Each row was made from one small tree. Brackets hold a mark, then the marks that hang from it, in alphabetical order. Every link used is in the known rows. Write each row's tree.
Known rows:
{sugi {vipek {zigono buguki}}}: [-0.09  0.40 -0.97 -0.34  5.20 -1.32 -0.59  2.24  1.48  1.72 -0.06  0.26
  2.11 -0.72  1.65  4.36  2.50  1.12  0.16  0.75]
{rame {riralu zigono}}: [-0.48  2.51  0.38 -1.62  1.91  1.71  1.52  0.87 -0.88  2.91  0.41  0.06
  1.60 -0.15 -1.11  4.29  1.08  2.21  0.13 -0.46]
{degu {pefa {zigono buguki vipek}}}: [ 0.89 -0.25 -2.00 -0.84  5.16 -0.67 -1.12  2.05  2.54  3.18 -0.24 -2.49
  1.19 -1.80  1.47  3.11  1.16  0.38  1.40  0.93]
{riralu {zigono buguki vipek}}: [ 0.69  0.02  1.20 -0.77  4.83  0.58 -0.68  2.15  2.52  0.85  0.81 -2.23
  1.78  0.52  0.73  2.99  0.62  0.02  0.50  0.17]
{refig zigono}: [-0.53  1.15 -0.08 -0.69  3.99  0.48  0.53 -0.68 -0.55  3.12 -0.90 -0.11
  0.31 -0.25 -0.53  2.55  0.83  0.97 -0.22  0.19]
{buguki {zigono {riralu rame}}}: [-1.10  0.07  0.43 -1.50  2.68  1.52  1.25  1.73 -0.15  3.86  1.24  0.08
  1.36 -0.58  0.11  4.69  0.83  2.56  1.12 -1.24]
{zigono buguki faza}: [-0.24 -0.02 -2.47 -0.94  5.01  2.20 -0.77  2.44 -0.23  1.30 -1.90  0.87
  1.77 -0.03  2.40  2.92  0.45  1.14  1.27  1.16]
{vipek {zigono riralu}}: [ 0.67  0.84 -0.95 -0.77  3.98 -0.73 -1.75  1.08 -0.67  4.07  0.76 -0.30
  1.16 -1.97 -0.54  4.62  2.25  2.13 -0.23 -0.26]
{refig {zigono buguki}}: [-0.18 -0.03 -0.76 -1.51  5.22  0.96  0.57  0.20  0.11  1.96 -2.30 -0.01
  0.14 -0.49  0.48  1.75  1.36  0.86  0.22  0.39]
{pefa {zigono buguki faza {riralu rame}}}: [-0.30 -3.50 -3.49 -1.47  6.68  0.62 -1.00  2.70  0.23  3.55 -1.74 -1.03
  1.01 -1.90  0.78  4.78 -0.45  2.29  0.26  0.36]
{sugi {vipek {zigono riralu}}}: [ 0.23  1.12 -0.20 -0.32  3.75 -1.98 -2.90  2.31  0.27  4.13  1.48 -0.58
  2.58 -1.02  1.22  5.31  1.96  1.38 -0.16 -0.12]
{buguki {zigono faza riralu {vipek sugi}}}: [ 0.98  1.57  0.73 -1.01  4.60  1.02 -3.47  3.14  1.33  5.39 -0.19 -0.63
  3.54  0.37  1.96  5.23  2.00 -1.03  1.72 -0.40]
{buguki {zigono riralu}}: [-0.05  1.69  0.68 -1.71  2.06  1.30 -0.24  1.82 -0.90  3.69  0.95  0.02
  2.02 -0.38  1.37  3.95  1.79  0.90  1.77 -1.12]
{riralu {rame {vipek sugi {zigono buguki}}}}: [ 0.13  0.09 -0.98 -0.35  5.97  0.16  1.14  1.05  2.06  1.91 -1.05  0.87
  0.77 -0.26 -0.54  6.04  3.27  2.97 -1.08 -0.45]
{rame {vipek zigono}}: [ 0.16  2.50 -0.34 -0.31  2.63 -0.56  0.05  0.81  0.17  1.62  1.64 -0.11
  0.78  0.43  1.11  5.38  2.35  1.84 -0.43 -0.31]
{rame vipek}: [-0.32  2.82  0.39 -0.38  1.34  1.09 -0.39  1.68 -0.81  0.95  1.47  0.08
  1.82  1.88  2.76  4.07  0.62  1.98  0.33 -0.69]
{sugi {vipek {zigono buguki faza {riralu rame}}}}: [-0.52 -2.04 -2.60 -1.16  6.46 -0.71 -2.16  3.78  1.91  3.56 -0.55 -0.42
  1.96 -1.41  1.84  5.81  0.69  2.09  0.12  0.95]
{vipek sugi zigono}: [ 0.69  1.70 -0.68  0.72  5.75 -0.41 -0.04 -0.58  0.38  4.03 -1.06  1.34
  1.48 -1.46 -2.35  5.17  3.77  1.53 -0.85  0.14]
{vipek sugi}: [ 0.15  2.03 -0.02  0.61  4.40  1.15 -0.50  0.31 -0.62  3.25 -1.18  1.59
  2.47  0.03 -0.73  3.74  2.05  1.75 -0.04 -0.21]
{sugi vipek}: [-0.89  1.96  0.38  0.36  2.69 -0.15 -1.14  2.14 -0.14  2.17  1.16  0.48
  3.18  1.05  2.36  3.90  0.27  1.34  0.48  0.17]

Write each row's tree:
[ 0.46 -2.73 -3.69 -1.64  6.44 -0.05 -2.64  3.59  3.05  5.02 -0.76 -3.17
  1.11 -2.54  1.55  4.59 -0.71  1.32  1.38  1.02] => {degu {pefa {zigono buguki faza {riralu rame} vipek}}}
[ 0.49 -0.54 -2.29 -1.37  5.85 -0.99 -3.57  3.89  1.11  3.33 -0.86 -0.45
  2.62 -1.27  3.04  5.05  1.73  0.36  0.76  1.03] => {sugi {vipek {zigono buguki faza riralu}}}
[ 0.78 -2.02 -3.09 -1.56  6.04  0.39 -2.42  2.76 -0.53  3.35 -1.88 -1.08
  1.52 -1.69  2.06  4.04  0.56  0.61  0.84  0.40] => {pefa {zigono buguki faza riralu}}
[ 1.27  1.45  1.10 -0.04  4.32  0.08 -4.63  2.62  0.31  4.63  0.47 -0.78
  3.58  0.25  0.88  4.13  1.30  1.18  0.07 -0.77] => {zigono riralu {vipek sugi}}
[ 0.43 -0.59 -2.45 -1.76  4.80  1.92 -2.97  3.47 -0.83  2.65 -1.70  0.06
  2.19 -0.68  2.93  3.11  0.35  1.30  1.44  0.51] => {zigono buguki faza riralu}
[-0.59 -0.19 -1.34 -0.97  4.42  0.14  1.57  1.67  1.60  0.63  0.53  0.02
  0.10 -0.09  0.71  5.34  1.79  3.43 -0.69 -0.20] => {riralu {rame {vipek {zigono buguki}}}}
[ 0.39  0.99  0.51 -0.09  4.59  0.79 -1.67  1.82  2.22  2.41  1.21 -2.25
  2.07  0.93  0.60  4.31 -0.46 -0.66  0.52  0.83] => {riralu {zigono faza vipek}}
[ 0.57 -2.28 -1.06 -1.59  8.09  0.65 -3.36  2.47  2.63  5.13 -2.96 -1.48
  1.50 -0.54  0.26  3.91  0.26  0.69 -0.37  0.38] => {refig {zigono buguki faza {riralu rame} {vipek sugi}}}
[ 0.06  0.12  1.96  0.80  5.76  0.49  0.17  0.54  3.24  3.42  0.78 -1.34
  2.00  0.57 -2.82  5.17  0.60  1.41 -1.02 -0.35] => {riralu rame {zigono {vipek sugi}}}
[ 0.26 -0.57 -1.56 -1.37  5.33  2.10 -2.36  3.52  0.74  2.78 -2.07  0.40
  2.30  0.74  2.46  5.33  0.73  2.39  0.33 -0.54] => {zigono buguki faza {riralu {rame {vipek sugi}}}}
[ 1.31  0.78 -2.02 -0.21  6.45 -0.09 -3.10  1.06 -0.01  5.70 -1.87  0.66
  1.98 -2.01 -0.97  5.81  3.04  0.83 -0.21  0.41] => {vipek sugi {zigono faza riralu}}
[ 0.60  0.60  0.97 -1.35  3.95 -0.56 -3.58  1.55  0.48  4.46  0.77 -2.55
  1.35 -0.02  1.03  2.89  0.08  0.44 -0.17 -0.43] => {refig {zigono riralu vipek}}
[-0.17  1.07 -1.67  0.32  5.65  0.28  0.18  0.67  1.72  3.38 -0.74  0.88
  1.02  0.26 -0.68  7.32  2.01  2.28 -1.06  0.26] => {riralu {rame {vipek sugi {zigono faza}}}}
[-0.94 -1.31 -1.75 -1.53  5.25  1.12 -1.05  0.83 -0.03  5.02 -1.48 -0.75
  0.23 -0.95 -0.40  3.95 -0.97  1.94 -0.27  0.38] => {refig {zigono faza {riralu rame}}}
[-0.20  3.40 -2.19 -1.99  1.91  0.75 -0.40  2.35 -0.81  3.03  0.36  0.60
  1.29  0.28  2.06  6.55  1.87  2.45 -0.02  0.24] => {rame riralu {vipek {zigono faza}}}
[ 0.89 -0.55 -1.44 -1.66  4.83  0.97 -4.89  4.79  0.73  2.67 -0.22 -1.58
  2.79  0.15  3.99  3.23 -0.29  0.60  1.34  0.52] => {zigono buguki faza riralu vipek}
[ 0.27 -1.14 -1.30 -2.10  6.53  1.46 -1.79  1.98  1.36  3.85 -3.38 -0.46
  0.82  0.33  1.41  4.70  0.93  1.17 -0.32 -0.43] => {refig {zigono buguki faza {riralu {rame {vipek sugi}}}}}
[-0.25  1.56  1.57 -1.31  2.66  1.50  0.40  1.93  0.56  3.94  0.63  0.31
  2.17  0.99  1.01  6.23  2.28  1.96  0.62 -2.20] => {buguki {zigono {riralu {rame {vipek sugi}}}}}
